Known rows, with every step that occurs
n, u, b, q, m, x: [ 28 -11  -1  13  38  -4  46  47  30  45  26 -18 -20  -5 -41  29  11   3
  -6 -20   9   3 -44 -16 -77  42  -8 -30 -15  14 -31  11  13  48  14   7
   9]
m, x: [  3  -2 -34 -17  19  -6  -6  50 -29  26  21 -41 -37   7   9  25  26  25
  26 -14 -12  26 -17   3 -39 -20 -21   6  -1 -10   9  -4  -8  44  16  25
  10]
g, e, v: [ 43   9  -7 -31  18  29 -31   9 -61   2  31 -26 -15  48 -14  15  52  25
  53 -43   1 -16   8 -13   1  47 -10  36  10  12  33  12 -14  40  26 -55
  11]
g, e, v, q, m, x, n: [ 38  -7   7  10 -25  28 -25  38  18   5  -5 -94 -46  46 -13  74  51 -35
  46   5  -6 -23 -21  13 -39  15  16 -27 -24   5  39  59  16  43 -29 -69
  33]
b, u, n, x, m: [ -2   0 -19  15 -44 -39 -53  37 -11  28  34  20 -14  19  34   5   5  31
 -48 -25   5  -2   6 -31   9 -18  -6  52   1  -7  79  48  62 -50  -2  44
 -29]
b, u: [-17  12  -3  -5   9  14  -8   7 -38  26  16 -24 -14   3  33 -10  41  36
  11 -36 -33  10  -2 -11  22 -53 -10  48  10  -2  47  11  -4   9  44  29
 -18]
e, v, q, b, u, n: [ 25 -61   8  27  -2  24 -19  -9 -44 -14 -20  42  10  44   0  34  46  13
 -11 -36 -42  29 -15   6   5 -30  54  30  11  -3  31  18  17 -16   7 -19
  10]
b, u, n, x: [  6  -5 -11 -10   0 -12 -17  21 -25  20  44   7  -4  10  35   5  20  41
 -41 -27  11  20   0 -24  26 -15  -9  75  18  -6  75   2  22 -41  -1  31
 -54]
q, b, u, n, x, k: [ 17 -17 -31   8  17 -18 -21  35 -54  18  30  33 -22 -12  53 -27  10   9
 -55 -11 -10  28  -8  -6  21 -11  -2  47  15 -10  39  21  72 -54 -37  26
 -39]
e, g: [-13   9 -16 -16  -7  20 -12  19 -43  -2  17  -5   3  17   9   4  25  39
  31 -36 -32  -7 -29   1  -6 -18 -21  39  29  -9  -2 -24 -35  29  69 -16
  -2]
g, e: [ 26  34 -27 -22  18   6 -15  14 -47  15  29 -33 -42  30   8   9  53  23
  41 -27 -10 -21   7 -16 -13  18 -20  49  15   1  35  -1  -2  30  15 -11
   0]
v, q, m, x, k: [ -6   1  -1   1 -18   5  -5  56   6  15   7 -58 -49  -7  34  44 -11 -12
 -16  34 -39 -14 -52  21 -57 -31  19 -55 -37 -34  -6  -1  -5  46 -42   3
  24]
b, u, n: [ -8  -3 -18  12   8  -4 -14  12 -32  23   4  12 -28  18  42  -5  38  51
 -20 -25 -28   4 -16  -8   5 -14  21  88  13   5  68  33   8 -20  15  11
 -37]
c, x, n, u, b, q: [-20  -6 -39  16  11   2  -5  63  23 -26  34   2 -32   4   3   9  17   4
 -15 -48  14  27  -7 -14 -53  43 -37   3 -32  35  22  36  41 -18  47  -1
 -14]
u, b, q, v, e: [-11  -5 -16  38  37  34  11 -26   0  -7 -10  16 -39 -38   2  50  33   7
  -3  10  31 -17  12 -22 -31   4  19  14  -1 -18 -12 -21 -20 -13  32 -10
 -15]
b, q, y: [-22   0   8  19  17  39   8  -4 -10  20  68  -6 -11 -14  25   0  21  37
  20 -12 -24 -23 -10 -10  -9  -6 -24   8   6   2  26 -11   2  30  68  22
 -15]
b, q, v, e, g: [-46   4   0  34   5  68  -6 -46 -10 -14 -32  16 -20 -18  -7  32  32  30
  26 -12  17 -43   5   3   4  -9  14  35   7 -47  -9 -15 -51 -13  62 -25
 -19]
u, n: [  6  -2 -46 -11  13 -19  -8  38 -31   6  22  21 -35  27  37  10  29  44
 -10  -9 -23   3 -30 -13 -37  17  15  73  15  -2  47   2   6   0  13   4
 -21]
y, q: [  5   6   7  15 -13  -9 -53  25 -17  38   0 -15   2  11  33  29  14  58
  12 -17 -26  21 -18 -16 -33  -9   8  49  15 -18  44 -21   5  56  47   9
  37]
b, u, n, x, k: [ -6   6 -20 -16 -16  -1 -37  43 -30  11  38  21 -26  -8  69 -19 -16  35
 -63 -17   2   6 -11  -9  25   3 -10  56   4 -10  76  20  36 -48 -26  13
 -56]
n, u, b: [ 25   2 -43 -21  36 -25  37  51 -36   3  37  21  -8   0  -3   5  17  21
   5 -44  -4  33 -19 -29 -42  17 -30   2  29  14 -18 -25   3  21  34  -4
  10]
k, x, n, u: [-28  23 -72 -34 -15  -5  -4  81 -22  12  46 -32 -18 -16  44 -11  40 -14
  21   0   6  21 -15 -29 -19   4 -68   3  10 -26  75  14  42 -19  57  -7
 -20]
u, n, x, m: [  8  -1 -41   0 -39 -57 -52  61 -14  13  56  29 -25  28  27  19   0  27
 -35  -5   5   4  -4 -35 -34  16  -5  35   7 -17  52  16  60 -27  -9  30
  -7]
n, u, b, q, v: [ 15 -11 -32  16  48   4  20  23   2   9  16  41 -34  -9 -14   9  34   7
  -1 -15   2   5 -33 -29 -49  46 -18  -2  23  -3 -20 -10  -7  -4  43   5
  -7]
e, v, q, b, u: [ 12 -51  30  12   0  38 -15 -14 -53  -6  -6   4  25  24  -1  30  50   3
  17 -44 -51  31   4   5  26 -68  23  -9   5 -12   4  -8   4  13  34  -6
  29]
y, q, b, u, n, x, m: [ 37 -24  10  80 -42 -60 -86  20  -8  64  -8  36   8  14  12  30  18  27
 -46 -17  -7  40   4 -25  -6 -19  27  55  18 -18  64  43 105 -23  -7  43
  25]
m, x, k: [-11  14 -43 -25   8   2 -26  72 -29  16  10 -34 -57 -12  47  -4  -7  19
   4  -1 -17  12 -31  18 -36  -5 -23 -17 -18 -18  11  13   7  41 -11   5
   7]
v, q, m, x, c: [-18   0  21  56 -48  -1  -1  33  32  21  18 -66 -60  26   6  90  31 -32
  12  13 -31 -12 -31  15 -35 -60  30 -39 -26 -37  -5  28   7  28   2  25
  45]
g, e, v, q, b, u: [ 45 -23  29  13   8  51 -27 -29 -62  -2  -9 -11   1  46 -22  38  67   0
  41 -53 -30   3  20   3  30 -29  19   7   7  -3  20  12   8  16   9 -35
  28]
e, v, q: [ -3 -31  11 -29 -26  39 -26  21 -29 -31  24  -3  12  37  13  47  19  29
  21 -29 -28   8 -12  -4 -14 -18   7 -15   2 -19  19 -40 -27  35  40 -30
  35]

Rows
[ -9  15 -28 -43  -9  -4 -28  62 -44   0  74  -9 -18 -19  65 -16 -21  20
 -21  -5   1  10  -7 -16   4  -2 -48  -4   5 -28  28 -33  26   0  -2  17
 -13]
n, x, k
[-12  -2 -17  29  22  46  35 -30  -5 -23 -32  54  -5 -28 -42  32  14  15
  14 -35  41 -21   1  -8 -17  30   2   7  24 -23 -48 -24 -49 -19  58 -45
  -9]
n, u, b, q, v, e, g
[-32  16 -62   5   9 -38   2  67 -22 -22  31 -35 -31   8  24  -7  38  -4
  11 -43   1  46   1  -6 -28   4 -38  15 -23   7  36  45  26 -21  29  14
  -2]
c, x, n, u
[-11  -2 -30  56  34  -6  28  35  12 -16  65  -9 -24 -25   3  11  23 -14
  -5 -42  20  21  -9  -9 -40  40 -44 -22 -24  43  14  39  34 -18  57   0
 -21]
c, x, n, u, b, q, y
[  6 -26  24   7  -2  34   7  -2 -40 -19  50 -12  21   7  10  45  19  12
  31 -18 -30  -3 -12   1  -4 -25   0 -38   5 -11  12 -31 -32  37  45 -30
  30]
e, v, q, y
[ 11 -38  -9  33   3   2  -5  -5 -30   1 -19  38 -20  26  22  31  47  12
 -27 -13 -53  26 -15   7  -7 -56  44  44  12 -13  35   0  27 -26  -4  26
  -4]
v, q, b, u, n
[-24  13 -26  27  22  17  15 -31 -51 -14 -35  -7 -20 -25  -2  36  46   7
  34  -6  14 -17   3   3   6 -35  17  36  24 -49 -20 -20 -67 -10  44 -34
  -9]
q, v, e, g
[-21  26 -43  -9 -37 -19 -56  63 -36  34  41 -36 -18  -7  29  16  32  -4
   0  19 -10 -19 -11 -38 -39 -17 -41  -5  -7 -40  57  10  34   8  56  25
   5]
k, x, m
[ 19  -5 -35 -22   3 -28 -12  46 -28   6  65  16 -14  21  31  18  12  37
 -32  -5  19  17 -11 -30 -14  22 -14  60  21 -16  50 -29  26 -22  -2  19
 -30]
u, n, x
[  6  -7 -35  33  26  14  40  53  40  22  43  -9 -37 -27   7  14   4  -7
  18 -22  17  20 -21   5 -49  26 -49 -45   1  39  12  38  47  19  37 -11
  -4]
m, x, n, u, b, q, y
[ 15   5 -11  11  33 -30  23  44 -18  52  27 -80 -33   0  -6  35  41  -9
  17  12 -20   6 -38  -6 -52 -17   7   3 -15  -8  -3  16  -3  56   1  20
  12]
q, m, x
[  2 -13 -12  22  37  -4   6  -1 -63  37   9 -14  -7  -7  16 -15  61   7
  17 -35 -45  37   1  -9  23 -69  -3  31  20   0  12  10  28   3  35  40
  -2]
q, b, u
[  8 -31  -6   8 -21   7 -29  24 -31 -12  17  44 -19  -3  54  12  -9   1
 -66  -2 -20  21  -8   2  15 -40  13  10   6 -33  39 -16  58 -56 -49  24
 -19]
v, q, b, u, n, x, k
[ 20 -12 -28  16  -5 -26  46  74  45   8  -2 -48 -38   4  -5  65  11 -46
  -4   7  -5  24 -46  -3 -79 -12   1 -60  -9   8 -11  15  30  22 -19 -20
  30]
v, q, m, x, n, u, b
[-26  21 -34   2  17 -14 -35  59 -51 -18  38 -36 -46 -14  43  -9   7   8
 -18 -18 -13  16 -13   6 -25   7 -19  10 -42 -11  19  14  -6   3   4  13
  -7]
c, x, k
[ 28 -17  -3  39  22 -26 -40  19 -38  46  -6  -2   6   1  10  23  41  28
  19 -13 -42  44 -13 -10 -34 -20  16  34  25 -16   7 -22  37  53  39  18
  53]
y, q, b
[ 32 -20   6  48  -8 -21 -69  28 -27  45  -3  35  -1 -16  51   1 -11  29
 -65  -7  -9  45  -8  -6  11   0  22  62  21 -22  62  15  78 -23 -29  14
  -4]
y, q, b, u, n, x, k
[  7  -5   6  29  38  29  22   2  -4  19  71   9  -9 -27  12  19  11  21
   1 -13  -9 -13 -18 -18 -30  13 -25  -3  14  28   3 -23   2  31  65   4
 -13]
u, b, q, y
[-21  14 -33  25 -12 -53 -53  50 -36  -4  33 -38 -35  19   3  17  37   6
  -5 -27 -16   9   1 -15 -45 -12 -15   6 -45  -5  18  44  18   0  30  44
  19]
c, x, m
[ 25 -35  27   3  -7  16   3  35  -6  13   9 -67  -1  28 -24  78  30  -7
  17   2 -23   3 -41   5 -49 -18  29 -46 -25 -19  -8   0 -25  63   0 -24
  44]
e, v, q, m, x
[ 35 -38 -11   7  -9  -7  29  73  30  -4  -1 -44 -10  22 -23  70  10 -41
  11 -12   0  30 -45  -3 -68  16  10 -73 -11  19 -10  31  21  34  -6 -63
  42]
e, v, q, m, x, n, u, b
[ 16 -25 -28  33  36 -22  -2   5 -51  25  -3  24 -25  12  22  -8  60  19
 -14 -24 -41  31 -16  -5   2 -29  29  75  22  10  35  32  38 -23   6  26
 -22]
q, b, u, n
[ 13 -28  31  -5 -15  17   4  13 -19  -4  27 -39  20  35  -3  56  32   2
  10  -1 -40 -13 -34 -18 -30 -17  36 -21 -12 -15   2 -20 -26  46  25 -30
  30]
e, v, q, m
[ -6 -23  11  21   1  18  -1 -13 -39   6  -4  -4  -4   8  19  24  44   6
   6 -24 -57  28   2   5  12 -94  10   1  10 -21   8 -22  14   0  25  40
  19]
v, q, b, u
[-32   1 -51  64  37   1  19  12  20 -41 -17  -2 -56 -41 -11  40  38 -30
 -11 -12  64  19  22 -14 -39  33   0  -6 -35  -4   0  41   8 -58  22 -14
 -20]
c, x, n, u, b, q, v, e
[-11  10  11  63  -6  14 -39 -38 -26  14 -72  -5   1 -23  -6  63  29  28
  27  -4  17  -9  -6   1  -8 -23  37  54  30 -59  -1 -19 -57  16  45 -41
  27]
y, q, v, e, g
[ -6   0 -29  29  44  23  40 -16  -1  -9 -15  40 -28 -39 -21  30  23  15
   1 -14  47  -3  13 -25 -33  23   7  -6   7 -24 -25 -18 -15 -17  29 -11
  -7]
n, u, b, q, v, e
[-44   2  -9  33  22  42   1 -37  -6  -3 -13   3 -40 -27  15  28  37  25
  12  11  19 -23  20 -14  -9 -12  21  24  -9 -46  15  -9 -25 -11  36   8
 -15]
b, q, v, e
[-18   1 -56  -5  -3  -9 -18  75   1  16  11 -56 -59   6  43  12  33   3
  33  -2 -18  29 -15   9 -35 -25 -31   8  -5   6  46  41  32  23  17   5
   5]
m, x, n
[ -7  -4 -20  41  21 -21  26  52  33   3  42 -36 -28  -2 -10  19  32 -28
 -25 -21   9   8 -28 -24 -63  47  -7  -9 -44  40  11  56  45 -12  34   0
 -15]
c, x, n, u, b, q, m
[ 54 -27   4  -5  12  31 -27  -7 -62 -17  11  -1  -7  52 -32  48  61  -8
  49 -36 -25   4  12   0  -9   6  13 -12  12  -8  -3 -20   5  38   4 -42
  50]
g, e, v, q, b
[-20   5  -2  40 -42  -8 -31  21  -2  16  57  15 -37  30  42  25  23  18
 -31 -35  11   6   9 -16  48 -29   5  75  11 -17  77  44  49 -61  10  39
 -39]
b, u, n, x, c
[ 33 -24   7  69  12 -25 -49  -4 -29  55 -42  24  -5  15  19  21  45  44
 -22 -23 -41  42 -18  -6 -13 -19  51  92  25  -6  55  32  48   6  11  15
  10]
y, q, b, u, n
[ 22 -21 -25  42 -12 -54 -38  29 -34  37  28  30 -10  13  17   1  32   0
 -40 -19 -12  24  10 -25   4 -32   0  40  12  -6  44  45  95 -52 -10  52
 -14]
q, b, u, n, x, m
[-15   9 -67 -21   4 -21   8  81   2  13   7 -34 -45   6  23  -7  25   6
  42 -27  -4  45 -16   9 -35  -5 -42  -9   2   1  32  41  38  14  14   6
  16]
m, x, n, u
[ -9 -10 -54  54  38 -17  -4  52  18 -21  12  -2 -61  -8  -7  17  47 -33
 -13 -16  15  29 -21 -19 -57  51 -27  -4 -20  20  10  51  19 -42  34   6
 -20]
c, x, n, u, b, q, v
[ -7  -8 -55  26  24   4   6  48  29  -3   9  28 -56  -7  20  -3  32 -15
   7  -6  -4  11 -32 -26 -42  42 -27   0  23  14  15  31  37 -26  43  -8
 -13]
x, n, u, b, q, v
[  5 -29 -15  -1   6   4   4  14 -39  -9  13   8 -12  14  13  36  39   0
  16  -5 -56  29  -7   0 -28 -60   3 -16  13 -28 -17 -55  15  22  21  27
  37]
v, q, b
[ -4 -32  12  66 -50   0 -26   3  -1  -4  30  38 -28  34  21  56  29 -16
 -35 -23 -13  27  14   2  36 -71  28  26  10 -34  36  12  68 -70  -8  51
  -1]
v, q, b, u, n, x, c
[ 44 -29  14  55   3 -34 -47  10 -24  57   2  24  17   8  14  29  24  36
 -43 -23   0  54   1 -19  11 -16  20  83  33 -20  58  -1  68 -15  -3  32
   0]
y, q, b, u, n, x
